Each row comes from the steps of one walk. Every step used is in the known rows, and no mark comes twice. Write the walk behind each row, first mark first.
Known rows:
E-G-F-N-T: [ -5  21  -2 -13   0  16   7  -2   3  38 -18  -1   1 -13   4   5 -11 -17
 -22 -15  -4   8   5  10   7]
E-G-B-F-N-T-K: [  4   7  -1   0  16   8   7  28  23  19 -32  16 -23 -26  21   8 -25  14
 -18   5  -5   9   5  -1  -7]
K-T-F-G-B: [ -8  20 -10  -4  16   9  -2  13   7  -3 -13   9 -16 -15   8  24 -16  -4
 -10  11 -35  -8   7   5  -6]
C-G-F-N: [-19  17  -8  -2   2  10  10 -11  -7   3  -5   2   0  -6 -18  -7  -6  13
  -6 -14   9  -3   7   5  18]
G-B: [  2   0  -6   9  18   3 -16   9  -6  -1 -10   4 -13   3   0   4  -7   4
 -10  20 -12  -6   1  -6  -4]
B-G: [-8 -4  6  9  0  4 -2  0 11 -1 -7 -3 -7 -4 16  8  3 24  6  6  7  8 -5 -7
 -5]
K-B-G: [-21  -1   7  22   8   0   4   2   9  -7  -5  -3  -3  -6  19  26   4  27
  15   3   7  -2   4  -8  -8]
C-G-F-N-T-K-B: [-34   8   4  11  14   3  21   2   8  13 -19  11  -5 -15 -18  16   0  29
   4 -17   4 -16  12   8  17]
K-T-N-F: [-25   7   3 -10  -4   0  -1  25   1  34  -9   9 -11  -6  11  30 -15  17
  10 -15  -4   3 -10  -3  -9]
F-N-T-K-B-G: [-27  10  15  24   8   1  20  13  23   8 -26  15  -7 -18  14  26  -7  47
  13  -9  10  -2  10  -1  -8]
F-G-B-K-T: [ -4  19   0  32   6   8  -4   8 -16  -9 -19   0 -14  -7  26  18  13  20
 -11   8 -19  -2  -2   2  -8]
N-T: [  0  -4  -5 -11  -8   9  -3   4   3  13  -9   9   0  -4  -1   3   4   1
   5  -5 -12   4   5  11   3]
N-T-K: [ -2 -10  10   0   3   1   5  15  16  11 -16  10  -7  -6  -6   5   0  11
   1  -1  -3  -2  -4   6   0]
K-T-F-G: [-13  20  -5 -10   2   5  16   5  11  -3  -5   7  -3 -18   8  19 -10  -7
  -4  -6 -26  -4   3  13   0]
B-K-T-F: [-12   3  16 -13   8 -10  19  24   5  -8  -7   8   4  -8  14  24   3  12
  -3  -7 -18 -11   1  13 -10]
C-G-B-F-T: [ -9  -6 -13 -14   8   9  -8  12   7 -14  -3  16 -28  -8   1  -4  -2  18
  11  28 -14   2  15  -7  20]
F-T-K: [ -4   1  18   4   7 -12   9  11  16   1  -6   7 -14  -1  -6   0  -1   4
   4  12   0  -4   2 -13   7]
F-G: [  6  17 -11  12 -11  11   0 -13   4   3   1  -4   0  -8   7  -5   6   1
  -4  -1   0   3  -4   4   5]
T-F: [ -2   3   1 -23   9  -5   8  11  19   1   4   5   3  -6  -6   4 -12  -6
  -6  -3 -12 -11  -1   5  -2]
B-F-N-T-K: [ -9   3   4 -14   1   6  22  16  20  14 -19  33  -4 -19  12   0 -21  32
   8 -10   7   7   7   8  -2]
G-B-K-T-F-N: [-16  25   8  -2  21  -5  14  30  -1  -3 -23  18  -5 -12  18  23 -18  23
 -17   1 -20 -15   9  10 -15]
B-K-T-N-F-G: [-18  27   2  13 -16   4   1  20   0  32  -9  -1  -5 -11  34  24   8  38
  -1 -18  -5   0 -23   1  -9]
N-F-G-B-K-T: [-10  21   6  34  -4   9 -10  17 -19  24 -19   3 -21 -10  31  16  11  33
 -14  10 -13  -2 -16   0  -7]
E-G-F: [  1   4   6  -1   8   8  -3  -3   0  20  -6 -15  -1  -4   2   7   0 -21
 -21   1  -3   3 -11  -3   4]

Which walk is each row?
[  4  17 -16 -13   7  16 -11  10  19  17 -13  12 -12 -16   3   5 -12  -3
 -19  11 -36 -10   1  13   2]
N-T-F-G-B
[ -2  20  -3  13 -19  10  -6  -5   1  34   1  -3  -9 -10  12  -7   3  12
  -7  -2   4   1 -18   1   6]
N-F-G
[-31 -11  22  20  18   4   6  11  15  17 -21   7  -6  -9   6  31   8  40
   9   1  -1  -9  -4  -6  -3]
N-T-K-B-G-F
[  7  19  -6  -2   3  10  -9  17  14  13 -14   7  -6 -13  16   5   5  17
 -23   9 -32 -14  -9  16  -2]
N-T-F-G-B-K
[  6  18 -15  23   5  12 -14  -5  -4   3  -7  -1 -15  -6   7   1  -3   5
 -14  15 -14  -1  -3  -4   2]
F-G-B
[ -4  24   2   2   5   6   9  -6   1  26 -11  -9   1 -10   4   2 -14 -14
 -24 -11   6   6  -2   0   2]
E-G-F-N
[-19  -2  10   3   7   7  -4  -5   3  13  -9  -3  -3   1   7   8   0  23
   2   4   3   4 -11  -9  -2]
B-G-F
[-15   9   7 -14   6   5  -3  -4  -3  17   0   8  -4   7  -9  -1   0  -9
   1  11  -8  -3   7 -10  12]
G-F-T
[  2  19  -8  23  -4  15 -22   1  -4  33  -8   0 -19  -8  11  -4  -4  15
 -16  16  -8  -2 -16  -5   1]
N-F-G-B
[-16   4  19  18  13 -13  15  12  13  -5  -3   7 -11  -3  -3  17   4   9
  13   8   0 -15  10 -14   6]
F-T-K-B
[ -5  18  -7 -12  -8  10   8   1   1  18 -14  18   2  -8   4  -4  -8   7
  -1 -13  -2   4  13  14   3]
F-N-T
[ -5   4  -3  -4  13  11   7  25  15  12 -28  33 -16 -17  10   5 -28  38
  -3   8  -3   2   8   0  -7]
G-B-F-N-T-K
[-16 -12  12  13  16  -6  21  19  16  -9  -1  15  -1 -12  13  20  -5  31
  17   1  11 -11   1  -8  -8]
T-K-B-F
[-11   6   3  25   6   3  22   5  20  -7   1  10  -3 -20  20  13   1  31
  11   0   9  -5  -1  -7  -1]
T-K-B-F-G
[ -9 -13   1   0  18  -3   4  20  18 -16 -11  16 -33 -10  -4  -2  -4  28
   8  30  -8  -4   9 -16  15]
C-G-B-F-T-K
[ -8  20   5   0   0  -2  18  13   8  -4  -7   2   2 -14  22  19   6  12
  -7 -12 -19 -11  -6  14  -5]
B-K-T-F-G
[-15  -8  11  15  11  -4  11  17  14   6 -13   9  -3  -9  -3  24   4  14
  10  -3  -4 -12   5   2   0]
N-T-K-B
[  1  -7  -7  -5  14  11  -9  13  -1  -2  -4  16 -11  -4  14   4 -15  19
   1  20  -8   2   3  -8  -6]
G-B-F
[-11  17  -1 -22   9   0  -7   9  18  28  -3  -7 -10  -1   2  16  -7 -23
 -12   0 -11  -2  -5 -16   7]
E-G-F-T-N
[  1  -5  -1  21  10  -3 -13  11  -6 -18  -9 -10 -14  -1   1   0  18  29
 -12  12  -6 -10  -5   2   5]
C-G-B-K
[-28  15  13   9  15   4  19  10   4  25 -20  18   3 -10  -7  21  -8  22
   3 -14   4 -14  10   3   0]
G-F-N-T-K-B
[-19   3   1 -11   4   1  14  11   8  -3   9  22  -2  -6  18  15  -2  12
  25   9  -3  -5  20 -10   7]
K-B-F-T
[-24   7  -7 -24   5  -2   9  22  20   2  10  24  -3  -6  18  27 -10  20
  26  -1  -7 -11  16 -15   0]
K-B-F-T-N
[-19  13 -12 -18  -5  17   7  -7  -3  18 -13  10  -2  -8 -18  -4  -2  12
  -1 -18  -3   0  11  16  21]
C-G-F-N-T
[-29  10   7 -15   9   2 -10   6  20  24  -7   7 -14   4   8  21  -6  24
   8   4  -4  -1  -4 -22   1]
B-G-F-T-N
[-21   8  14  -2  -7  -8   0  33  -3  30 -10   6  -5  -3  26  30   3  38
   2 -15  -4  -3 -19   0 -14]
B-K-T-N-F
